Each row was made from one small tree. Brackets hold a mark, then the marks that hang from it, in alphabetical order. Every link used is in the known rows. Write each row's tree.
Known rows
{gamig veran}: +0.41, +1.78, -1.69, +2.01, +0.67, +1.54, -0.11, +1.58, -0.77, -1.14, +0.41, -0.63, -0.12, -1.29, +0.15, -1.97, -0.29, +0.20, -0.89, -0.94, -0.82
{vosiz {gamig sizumob}}: +0.23, +4.01, +0.26, +3.01, -0.04, +2.61, +0.65, +0.55, -0.19, -2.24, +1.18, -0.26, -0.79, -1.91, -0.07, -0.83, +1.40, -0.57, -0.90, -0.13, -0.60
{roka fasuk}: +0.47, +2.63, -0.71, +2.01, -1.25, +2.90, +2.15, +1.41, -1.18, +0.14, +0.08, -0.23, -0.40, -0.31, -0.07, -1.94, +1.42, -0.45, -1.44, +1.46, +0.07
{vosiz {gamig {sizumob fefas zirirez}}}: +0.40, +2.18, +1.60, +2.52, +0.04, +2.38, +0.99, -0.98, +1.56, -3.09, +0.80, -0.42, -1.06, -2.62, +0.24, -1.09, +0.20, -1.60, +0.05, -0.33, -1.38
{gamig sizumob {veran roka} vosiz}: -1.81, +1.26, -2.13, +0.74, +2.72, -1.86, -1.77, +1.18, +1.53, -1.86, +1.81, +0.56, -0.45, -2.36, -0.98, -0.67, +3.34, +0.59, -1.88, -2.79, -0.23
{veran gamig roka}: +2.08, +1.90, +0.47, +2.36, -1.34, +1.51, +1.08, +1.19, -0.84, -0.55, +0.43, +1.44, -0.37, -2.40, -1.09, -0.54, +3.26, -1.92, -1.52, +0.78, -0.19
{sizumob {gamig {veran roka} vosiz} zirirez}: +1.04, -0.07, +0.06, +1.04, +0.86, -1.07, -0.36, -0.49, +2.70, -0.69, +0.18, +1.68, -0.75, -0.56, -0.08, -1.58, +2.76, -0.59, -0.42, -3.08, -2.23
{fasuk roka}: +1.03, +1.91, -0.92, +2.80, +0.89, +1.95, +0.45, +1.99, -1.80, -0.79, +0.34, -0.03, +0.05, -1.19, -0.28, -2.42, -0.91, -0.88, -1.46, +0.87, +0.50
{fasuk {roka sosu {veran {gamig sizumob vosiz}}}}: -0.82, +0.50, -0.11, +0.70, +1.43, +0.50, -1.17, +0.44, +1.16, -0.95, -0.35, +2.20, -0.52, -1.58, -1.09, -1.25, +0.28, +1.05, -0.72, -0.95, +1.04
{veran {gamig sizumob} {roka sosu}}: +0.68, +1.14, +1.16, +1.13, -0.31, +0.94, +0.18, +0.05, +0.48, -1.86, +0.20, +1.96, -0.70, -1.29, -0.93, +0.02, +2.99, -0.80, -1.02, +1.18, +0.66
{fefas sizumob}: +1.21, +3.02, -1.41, +2.33, +0.46, +0.73, +1.14, +1.22, -2.07, -1.66, +0.41, -0.95, -0.49, -2.70, +0.82, -1.55, -0.56, -2.27, -0.28, +2.49, -0.26
{fefas {sizumob gamig zirirez}}: +2.66, +2.23, +1.02, +2.05, +0.03, +0.70, +1.97, -1.10, +0.23, -1.86, -0.87, +0.01, -0.97, -0.88, +1.27, -1.63, -0.75, -3.12, +1.05, +1.14, -1.79
{gamig {sizumob fefas zirirez} {veran roka} vosiz}: -1.63, -0.75, -0.64, +0.20, +2.88, -2.12, -1.36, -0.47, +3.54, -2.89, +1.38, +0.35, -0.75, -3.13, -0.59, -0.97, +2.11, -0.65, -0.87, -3.01, -1.13
{sizumob fefas {gamig veran vosiz} zirirez}: +0.61, -0.68, +0.77, +1.59, +2.08, +0.53, -0.25, -1.86, +3.38, -1.19, +0.12, -0.21, -0.84, -3.36, +0.45, -2.68, -0.50, -0.83, +0.94, -4.20, -1.94
{fasuk {roka sosu}}: +0.56, +0.53, -0.68, +1.92, +0.87, +1.82, -0.18, +1.69, -1.45, -0.89, -0.12, +0.64, -0.10, -0.19, +0.14, -2.46, -1.53, +0.24, -1.03, +2.02, +1.03
{fefas {sizumob {gamig {veran roka}} zirirez}}: +1.92, +0.09, +0.60, +1.06, +0.57, -1.11, +0.43, -1.00, +1.53, -2.54, -0.41, +0.76, -1.05, +0.44, +0.68, -0.69, +0.67, -2.63, +0.54, +0.81, -2.72
{sizumob {gamig {veran roka}} zirirez}: +1.96, +0.00, +1.12, +1.45, -0.21, +0.47, +0.37, -0.78, +1.94, -1.37, -0.38, +1.27, -0.69, +1.68, +0.20, -1.26, +1.59, -1.32, -0.14, -1.68, -2.53
{sosu {roka fasuk {veran gamig}}}: +0.99, +0.56, +0.02, +1.48, -2.42, +2.39, +0.85, -0.26, +0.11, +1.04, +0.23, +2.08, -0.29, +1.23, -0.75, -0.98, +2.60, -0.25, -2.40, -0.22, -0.63
{fefas {sizumob {gamig veran} zirirez}}: +1.98, +0.99, +0.48, +1.35, +0.83, -0.21, +0.87, -1.16, +1.23, -2.42, -0.95, -0.04, -1.00, -0.58, +1.09, -1.42, -1.13, -2.21, +1.26, +0.39, -2.67
{veran {gamig sizumob} roka}: +1.13, +2.48, +0.92, +2.00, -0.29, +1.02, +0.76, +0.37, +0.14, -1.71, +0.55, +1.28, -0.57, -1.96, -1.35, +0.10, +3.61, -1.88, -1.44, -0.03, +0.13
{roka fasuk sosu}: -0.06, +1.17, -0.48, +1.02, -1.20, +2.82, +1.46, +0.99, -0.83, +0.01, -0.32, +0.45, -0.58, +0.83, +0.41, -2.02, +0.59, +0.81, -1.07, +2.68, +0.65
{gamig {sizumob zirirez} {veran {roka fasuk}} vosiz}: -1.76, +0.19, -1.08, -0.68, +1.30, -2.33, -0.26, +0.42, +3.28, -1.95, +0.57, +1.53, -0.90, -0.63, -0.98, -0.48, +4.09, +0.40, -1.60, -1.33, -1.43
{sizumob gamig zirirez}: +2.77, +2.36, +1.47, +2.55, -0.88, +2.48, +2.07, -0.88, +0.36, -0.63, -0.93, +0.45, -0.60, +0.33, +0.86, -2.30, +0.06, -1.90, +0.38, -1.35, -1.50

Which tree is each row?
+0.78, -0.97, +1.00, +2.49, +1.63, +1.60, -0.76, -1.28, +1.91, -1.52, +1.22, -0.38, -0.61, -0.82, -0.13, -1.39, +0.49, -1.34, -0.33, -2.77, -1.12 | {sizumob fefas {gamig {veran roka}}}
+0.45, +1.80, +1.09, +1.45, +1.17, +0.59, +0.99, -1.09, +2.14, -1.84, -0.08, +0.25, -0.80, -6.49, -0.73, -1.52, +1.03, -1.68, +0.35, -2.18, -0.28 | {veran {gamig {sizumob fefas zirirez} vosiz}}
-0.87, +0.41, +0.58, -0.08, -0.01, -0.31, +0.29, +0.19, +2.00, -0.68, +0.32, +2.55, -1.06, -2.38, -1.52, -0.02, +4.93, +0.39, -1.54, +0.96, +0.80 | {veran {gamig sizumob vosiz} {roka fasuk sosu}}
+0.22, +0.66, -0.79, +1.09, -1.52, +1.13, +0.27, +0.06, +0.70, +1.54, +0.62, +2.30, -0.28, -0.49, -0.90, -1.29, +3.48, +0.41, -2.59, -1.33, -0.41 | {sosu {roka fasuk {veran {gamig vosiz}}}}
-0.16, +0.26, -0.83, +1.46, +0.21, +1.94, -0.67, +1.37, -0.89, -0.52, -0.22, +1.35, -0.12, +1.87, +0.00, -2.05, -1.42, +0.76, -1.12, +0.78, +0.84 | {fasuk {roka sosu veran}}
-1.07, +0.02, +1.58, +0.29, -0.87, +2.99, +0.94, -1.57, +2.19, -1.09, -0.68, +1.26, -1.06, +0.32, -0.71, -0.54, +0.71, +0.56, -0.07, +0.19, +0.55 | {roka fasuk sosu {veran {gamig {sizumob fefas}}}}
-0.14, -2.52, +1.52, +1.18, +0.94, +1.83, -0.52, -1.74, +2.82, -1.17, +0.65, +0.46, -0.98, +1.10, -0.06, -1.30, +0.80, -0.13, -0.31, -0.77, -0.83 | {sizumob fefas {gamig {veran {roka fasuk sosu}}}}
+0.83, +3.55, +0.98, +2.34, -0.81, +2.06, +1.27, +0.02, +0.69, -2.56, +0.35, +0.33, -0.96, -1.18, +0.22, -0.90, +1.22, -1.09, -0.38, +0.13, -1.53 | {vosiz {gamig {sizumob zirirez}}}
-0.39, -0.67, +1.23, +1.23, +1.18, +1.98, -0.78, -0.65, +1.36, -1.88, -0.38, +1.28, -0.54, -0.84, -0.86, -1.15, -1.51, -0.02, -0.19, -0.34, +0.94 | {fasuk {roka sosu {veran {gamig {sizumob fefas}}}}}
+1.76, +2.12, +0.10, +1.67, +1.00, -0.69, +1.23, -0.81, +0.83, -1.26, -0.47, +0.28, -1.02, -3.18, +1.05, -1.93, +0.21, -2.46, +0.89, +0.01, -1.53 | {fefas {sizumob {gamig vosiz} zirirez}}
-1.57, +1.12, +0.13, -0.28, -0.69, +1.34, +0.53, -0.41, +2.07, -0.03, -0.62, +2.20, -1.01, -0.41, -0.93, -0.65, +2.57, +1.74, -0.66, -0.59, +0.69 | {roka fasuk sosu {veran {gamig sizumob vosiz}}}
+0.26, +1.96, +0.89, +1.92, +0.87, +1.74, +1.31, -0.97, +0.98, -2.74, +0.19, -0.99, -0.58, -2.16, +0.37, -1.83, -0.71, -2.05, +0.07, -1.09, -0.27 | {gamig {sizumob fefas zirirez}}
+0.82, +1.34, +0.25, +1.27, -1.64, +2.83, +0.37, +0.28, -0.34, -0.10, -0.76, +1.79, -0.46, -0.02, -0.10, -1.18, +0.36, +0.51, -0.19, +0.05, +0.27 | {roka sosu {veran gamig}}
+0.03, +0.14, -0.31, +0.83, -1.47, +1.48, +0.86, +1.33, -0.46, -0.22, +0.56, +1.54, -0.57, +1.83, -0.21, -1.02, +3.00, +0.08, -2.05, +3.13, +0.52 | {veran {roka fasuk sosu}}
+0.04, +0.45, +1.50, +0.35, -1.08, +1.18, +1.05, -0.12, +1.23, -1.34, -0.19, +2.26, -1.01, +0.05, -1.31, +0.31, +3.84, -0.34, -1.32, +2.36, +0.51 | {veran {gamig sizumob} {roka fasuk sosu}}
-0.71, +2.09, +0.02, +1.71, +0.93, +1.43, -0.09, -0.64, +1.61, -0.94, +0.63, +0.40, -0.60, -4.35, -1.02, -1.03, +1.43, -0.53, -0.35, -3.71, +0.40 | {roka {veran {gamig {sizumob fefas} vosiz}}}
-0.06, +0.07, -0.81, +0.75, +1.77, -1.61, -0.22, -0.24, +1.96, -1.13, +0.71, +0.70, -1.14, -1.39, -0.14, -0.65, +2.44, -1.03, -0.56, +0.26, -1.46 | {fefas {sizumob {gamig {veran {roka fasuk}} vosiz}}}
-0.40, -0.12, +1.22, +1.43, +0.64, +0.36, -0.64, -0.84, +3.15, -3.87, +1.32, +0.44, -1.15, -1.18, -0.42, -0.04, +1.73, -1.04, -0.52, -0.82, -2.37 | {vosiz {gamig {sizumob fefas zirirez} {veran roka}}}
-0.47, +1.73, -0.13, +1.87, +0.58, +0.60, -0.99, +0.72, +1.34, -2.92, +1.74, +0.59, -0.87, -0.32, -0.74, +0.24, +2.99, +0.08, -1.47, -0.57, -1.63 | {vosiz {gamig sizumob {veran roka}}}
-1.67, -1.09, -2.09, -0.31, +0.83, -1.17, -1.30, +1.64, +1.46, -0.23, +1.03, +1.53, -0.63, -0.63, -0.67, -1.21, +3.30, +1.98, -1.97, +0.24, -0.21 | {gamig {veran {roka fasuk sosu}} vosiz}
-0.41, +1.79, +0.26, +0.76, +0.04, -0.21, +0.96, +0.56, +1.67, -0.63, +0.69, +1.86, -0.91, -3.17, -1.95, +0.06, +5.53, -0.71, -1.98, -0.17, +0.29 | {veran {gamig sizumob vosiz} {roka fasuk}}
-0.04, +1.74, +0.63, +0.98, -0.77, +2.35, +0.20, -0.45, +0.60, -1.18, -0.64, +1.67, -0.66, +0.19, -0.32, -0.64, +0.67, +0.52, -0.11, -0.68, +0.55 | {roka sosu {veran {gamig sizumob}}}
+1.18, +0.83, -0.44, +0.96, +1.81, -1.53, +0.25, -0.84, +1.89, -1.82, -0.48, +0.22, -1.06, -2.73, +0.90, -1.72, -0.16, -1.54, +1.04, -0.82, -2.38 | {fefas {sizumob {gamig veran vosiz} zirirez}}
-1.55, +0.28, -0.81, +0.57, +3.15, -0.94, -0.85, -0.70, +3.10, -2.69, +0.67, -0.64, -0.67, -4.19, -0.11, -1.90, +0.01, -0.10, +0.03, -3.63, -1.04 | {gamig {sizumob fefas zirirez} veran vosiz}
-0.74, +1.92, -0.20, +1.45, +2.20, +0.05, +0.41, -0.61, +1.79, -1.98, +0.74, -0.65, -0.62, -4.65, +0.12, -2.15, +0.48, -1.28, -0.17, -2.49, -0.03 | {gamig {sizumob fefas zirirez} vosiz}
+1.74, +1.94, +1.60, +1.32, -1.07, +0.36, +1.44, -0.19, +0.98, -2.17, -0.31, +1.86, -0.72, -1.51, -1.08, +0.08, +3.43, -2.42, -0.90, +0.25, -0.83 | {veran {gamig {sizumob zirirez}} roka}
-0.25, +1.64, +0.70, +1.10, +0.26, +0.98, +0.48, -1.19, +2.39, -1.24, -0.14, +1.02, -0.75, -3.61, -0.76, -1.07, +1.26, -1.01, +0.11, -3.35, -0.47 | {roka {veran {gamig {sizumob fefas zirirez} vosiz}}}
-0.41, +3.28, -0.58, +1.53, +0.29, +1.08, +0.22, +0.21, +0.83, -0.47, +0.15, +1.12, -0.50, -3.08, -0.99, -0.81, +2.28, -0.04, -0.71, -3.17, +0.26 | {roka {veran {gamig sizumob vosiz}}}
-0.79, +0.54, +0.89, +0.97, +0.82, +0.10, +0.66, -0.49, +2.60, -1.10, +1.20, +1.14, -1.00, -4.67, -1.94, -0.13, +4.55, -1.26, -1.55, -0.66, +0.44 | {veran {gamig {sizumob fefas} vosiz} {roka fasuk}}
-2.73, -0.47, -1.58, -0.73, +2.05, -1.74, -1.52, +0.74, +2.58, -1.53, +1.19, +1.48, -0.86, -0.34, -0.92, -0.50, +3.75, +1.98, -1.86, -0.66, +0.12 | {gamig sizumob {veran {roka fasuk sosu}} vosiz}
-0.74, +1.30, -1.07, +1.26, +1.56, -0.23, -0.88, +0.87, +0.73, -2.62, +1.26, +0.21, -0.39, +0.23, -0.67, -0.32, +2.28, -0.25, -1.72, -1.37, -0.53 | {gamig sizumob {veran roka}}
